Each row comes from the steps of one walk. Every step used is in the known rows, and no mark comes twice. Write the walk behind each row, first mark first.
(in the rows, 128 means zero)
Known rows:
belon/kavi/pipar: [148 123 141 167 124  97 160  76 155 128 115 100 120 152 148 161 122 111
 111 128 143 127 148  92 121 170 144 111 128 121 164 154 149 105]
safum/zoso/kogika/kefera: [ 81 134 163  86 201  85 134 140  92 152 144 102 150 205 138 108 188 179
 166  65  80 144 151 153 206 134 134 124 135 121 178 144 145 123]
tesu/bolen: [129 101 154 105 143 149 123 145 159 162 139 135 125 137 133 120 108 144
 158 158  89 130 135 125 136 127 127 144 118 125 149 114 103 142]
bolen/zoso/kogika/voki: [ 89  88 163 126 150  92 146 123 180 125 120  94 107 150  88 112 188 163
 177  47 147 151 108 188 148 133 136  83 114 150 187 174 143 116]
voki/kugu: [100 159 116 118  90 118 122 126 130 130 141 169 133 158 117 126 111 105
 158  97  84 144 118 135 141 138  98 151  98 135 121 131 131 118]
belon/kugu/voki: [128 124 167 109 158 147 108 147 127 134 115 119 119 108 130 137 129 133
 157 118 126 127 112 124 173 104 161 207 147 191 137 133 153 157]
bolen/zoso/kogika/voki/kugu: [ 60 122 149 119 112  85 139 119 180 125 136 133 111 180  76 109 172 140
 211  20 102 169 100 196 162 147 103 106  82 152 180 175 150 104]
kefera/safum/zoso: [122 140 124  55 159 121 108 133  85 131 126 117 100 130 139 121 181 137
 181 165 118 126 149 145 194 109 140 139 134 135 117 160  96 121]
kavi/belon: [149 123 110 124 128 126 145 112 145 136 125 107 147 130 129 125 110 148
 120 113 136 126 135 110 117 127 128 133 116 118 114 122 120  93]
kogika/bolen/zoso/kugu/kavi/pipar: [145  91 188 145  96  82 104 101 146  60  95  68 103 139 104 101 141 142
 173 101 102 155 112 176 160 106  55 111 151 159 163 197  92  96]
kefera/safum/zoso/kogika/bolen: [ 94 114 151  83 180  89 110 130  91 147 118 108 104 150 159 101 218 163
 205 147  93 164 175 175 192 101 130 116 114 143 160 195 107 120]
safum/zoso/kugu: [118 135 186  87 153 133 116 127  89 120 132 114 169 142 134 121 136 141
 148 143 100 138 147 149 211 120 107 141 142 136 135 129 114 101]
kefera/pipar: [192 123  97 129 120 137 114 161 122 127 103 134 123 118 129 112 149 130
 142 166 153 149 131 115 155 110 105 134 103 143 143 125 132 146]
bolen/zoso/kogika: [112  93 150 145 166 119 105 115 135 111 123  96 109 139 101 134 163 154
 154  56 139 157 130 172 141 104 134 100 104 156 151 169 130 127]
safum/zoso/kogika: [ 99 113 164 101 194 119 117 131  97 120 120 107 146 157 142 138 186 159
 151  88 105 167 152 145 187 111 140 116 120 141 157 150 151 117]
kavi/belon/voki/kugu/zoso: [ 92 161  86  99  74 105 144 116 182 130 130 123 150 102 101 114  97 131
 211  23  83 116 103 102 158 135 139 162 100 150 104 115 141  55]
kefera/kogika/bolen/zoso/kugu: [106  98 189 142 117 134 108  97 156 120 130 117 107  86 113  90 126 155
 120 146 122 138 127 212 157  97  98 129 122 166 137 177  51 120]
tesu/pipar: [128 120 124 109 113 143 128 132  98 162 130 141 116 127 102 117 131 134
 162 135 131 124 112 125 110 155 109 120 106 136 140 125 146 123]
kugu/zoso/kogika: [105  98 152 126 169 104 117 127 150 130 115 110 128 101  99 130 164 146
 161  59 126 163 126 152 174 135 153 142 142 174 146 167 162 118]
kefera/kogika/zoso/kugu/voki: [154  89 219 132 145 123 146 149 181  94 140 121 109  89 105  90 126 171
 128 134 150 152 116 229 207 143 118 247 150 211 127 141  92 148]
voki/kugu/zoso: [ 72 160 129 108  90 104 112 128 144 125 126 158 128 117  89 120 128 113
 193  59  81 140 100 142 174 140 109 170 123 166 115 157 144 113]
belon/voki: [119 137 102 127 113 130 140 131 150 124 133 110 133 115 135 123 123 122
 151 111 127 109 120 101 127 117 163 121 115 120 127  94 132 109]
belon/voki/kugu/zoso: [ 62 169 102 107  77 105 128 131 165 119 133 142 132 105  99 114 121 114
 215  44  77 118  96 117 170 132 140 160 111 156 118 118 148  92]
tesu/bolen/zoso/kogika: [114  65 173 122 176 141 102 134 168 144 136 102 106 146 104 128 138 169
 186  85  98 158 133 171 151 102 133 116  94 148 173 154 109 139]
safum/zoso/kugu/voki: [134 120 224  96 162 125 115 158  90  96 116  99 169 128 131 115 149 154
 151 117 121 146 125 171 242 120 110 183 150 189 124 142 127 122]
kogika/bolen/zoso: [ 79 127 159 153 108 116 106 113 122 115 107  99 106 132 124 108 153 150
 180 102 109 110 125 164 122  84  90  89 108 138 150 184  86 132]
zoso/kogika/voki: [113  93 151 118 153  92 167 136 178 149 131 124 129 159 115 110 181 151
 147  85 137 163 125 161 148 162 144 109 128 137 185 144 166 112]
bolen/zoso/safum: [132  93 148 124 156 136  88 102 120 116 104  69 113 156 115 111 157 118
 173 104 102 123 128 161 139 112 118 140 107 152 149 133  94 110]
zoso/kogika: [130  97 136 135 169 115 128 130 137 134 131 122 130 141 126 134 152 140
 125  94 129 174 144 147 136 130 144 122 118 141 152 139 155 124]
tesu/bolen/zoso/kogika/kefera: [102  89 172 108 185 112 118 144 163 178 161  98 108 195 105  96 141 191
 203  70  78 139 136 182 168 128 128 121 111 130 194 156 103 146]
safum/zoso/kugu/belon/kavi: [ 98 124 205 111 161 148 121 131  92 122 144  57 151 116 136 129 110 147
 161 132 135 120 174 118 236 111 147 157 172 163 171 185 156  83]
kefera/safum/zoso/bolen: [157 111 111  51 178 125  82 128  89 125 129  94 121 138 146 106 182 125
 154 197 127 148 198 153 217 124 141 114 123 148 113 150  79  94]
bolen/zoso/kugu: [125 113 164 132 122 132 105 115 127 106 131 102 134 122  92 118 116 139
 152 116 138 127 124 180 164 112 101 124 124 151 130 151  92 109]
bolen/zoso/kugu/kavi: [140  96 159 102 113 124  83 126 121  69 132  72 100 111  83 111 128 138
 176  94 129 138  93 177 179  95  98 129 163 174 143 172  97 105]

Write each row's walk:
[141 101 140 137 145 120 120 131 142 105 132  96 129 156 118  92 137 147
 166 149 130 140 186 165 156 147 118 139 112 149 152 118  82 110]
kogika/zoso/bolen
[ 71 117 186 116 177 101 118 128  95 132 105 102 144 159 163 113 195 162
 178  99  71 160 162 156 177  94 118 102 111 138 178 167 128 114]
safum/zoso/kogika/bolen
[181 107 102  87  98 122 134 126 163  96 142  61 147  99 118 100  94 143
 165  93 125 130 107 103 163 107 141 155 152 140 131  94 119  50]
zoso/kugu/kavi/belon/voki
[165  96 141  99 108 123  98 110 139  74 125  51 117 111  84 108 111 157
 173  71 137 135  98 159 169  94  98 140 152 158 132 160  92  73]
bolen/zoso/kugu/kavi/belon
[154 122 148 101 158 146 126 132 142 137 114  96 140 105 130 131 112 153
 151  98 130 129 123 110 162 104 161 209 133 180 121 127 146 123]
kavi/belon/kugu/voki
[115 115 152 126 138 126 144 118 184 117 141 139  84 106 116 107 131 162
 133 140 136 130 126 185 139 134 138 180 127 150 136 128  83 139]
kefera/kogika/zoso
[153 135 118 112  83  86 121 116 151  75 115 137 103 167 106 138 125 104
 157  80  76 173  91 123 143 148  78 155 128 140 135 150 152 102]
voki/kugu/kavi/pipar
[111 106 148  79 181 148  79 106 124 160 101  90 121 109 116 114 147 110
 208 112  68 125 132 117 180 115 170 217 154 186 160 121 137 112]
belon/kugu/zoso/safum
[ 64 147 152 130  83 105 166 135 173 149 153 111 114 144 108 112 117 118
 190  83 119 120 128 117 173 164 137 155 140 149 189 196 189  94]
kogika/voki/kugu/belon/kavi
[ 86  99 148  73 175 104 154 110 201 180 118  99 140 102  95 112 163 176
 206  47 120 143 120 128 178 137 176 164 151 174 180 154 179  82]
kavi/belon/kugu/zoso/kogika/voki
[111 161 120  42 163  91 124 140  81 161 150 109 103 178 140  96 182 160
 197 150  96 103 146 156 212 137 133 145 147 117 135 158  98 128]
kogika/kefera/safum/zoso
[133  93 191 129 150 149 134 148 181 106 156 112 107  75  90  82  88 177
 136 150 146 146 149 198 193 130 122 230 164 181 138 154 111 120]
kefera/kogika/zoso/kugu/belon
[111 112 201 162 132 127 146 135 145 114 155  65 120 120 111 105  87 154
 195 134 147 118 169 152 190 142 133 198 167 163 194 181 137 103]
kogika/zoso/kugu/belon/kavi
[ 98 128 139  97 119 113  96 116 129 133 107 127 136 147 100 102 145  93
 208  69  48 148 112 153 182 153 107 206 113 179 139 130 133  92]
voki/kugu/zoso/safum
[128 123 120  73 140 145  84 132 120 122 124  99  88 114 124 134 130 121
 182 120  96 130 105 103 154  83 160 170 174 159 160 135 136 130]
belon/kugu/kavi
[ 70 130 151 120  90 121 165 120 209 156 158 131  91 102 106 112 112 121
 136 104 136 135 120 139 182 161 155 179 144 168 175 194 171  99]
kefera/kogika/voki/kugu/belon/kavi
[133 137 111 100 147 153 124 105 141 160 125 115 140 120 139 133  96 143
 158 125 111 118 140  86 125 102 157 162 124 129 130 109 129  99]
kavi/belon/kugu
[131  99 161 117  89 107 102 108 130  82 113  48 119 112 107  82 121 164
 195  84 109 133 111 170 157  79  77 122 145 160 151 185  71  70]
kogika/bolen/zoso/kugu/kavi/belon
[143 114  98  88 177  69 137 143 126 179 166 121  92 175 119  92 176 156
 170 126 121 150 150 174 176 157 149 147 136 126 157 161 126 134]
zoso/kogika/kefera/safum
[132 101 158 127 161 120 126 122 134 124 113  89 120 181 127  90 153 134
 207 129  87 127 152 170 143 144 116 198 115 148 175 106  97 119]
kogika/zoso/safum
[140 146  87 116  64  86 132 123 176  68 120 122 106 157 115 129 115  99
 177  56  70 152  85  95 141 138 114 146 118 134 133 114 155  79]
belon/voki/kugu/kavi/pipar
[146 105 166 131 143 150 119 155 127 118 143 104 151  97 100 107  80 143
 125 143 143 140 152 144 182 129 109 176 165 158 130 154 155  98]
zoso/kugu/belon
[188  96 132  88 112 119 124 123 142 100 137  80 139 114 111 106 101 145
 143 112 130 149 116 136 167 120 109 165 165 146 130 131 113  69]
zoso/kugu/kavi/belon
[132  96 133 112 147 121  95 127 139 121 117  95 142  97 103 108 144 124
 132 120 135 142 158 140 184 146 141 132 146 176 120 147 119  94]
kugu/zoso/bolen
[162 101 198 133 135 124 131 157 130 106 127 114 154 110 115 110 120 139
 124 124 144 152 117 176 194 138 112 192 146 189 118 136 132 131]
zoso/kugu/voki
[144 123 133  51 122 122 124 128 122  83 131  48 159 118 132 106 122 161
 190  81 101 122 116 103 212  90 134 147 155 138 135 102 116  40]
safum/zoso/kugu/kavi/belon/voki
[ 81 150 132 145  99 132 126 128 129 132 152 110 117 128 123 135  84 108
 167  91 111 131 145 101 168 135 137 170 129 156 160 187 177 103]
voki/kugu/belon/kavi
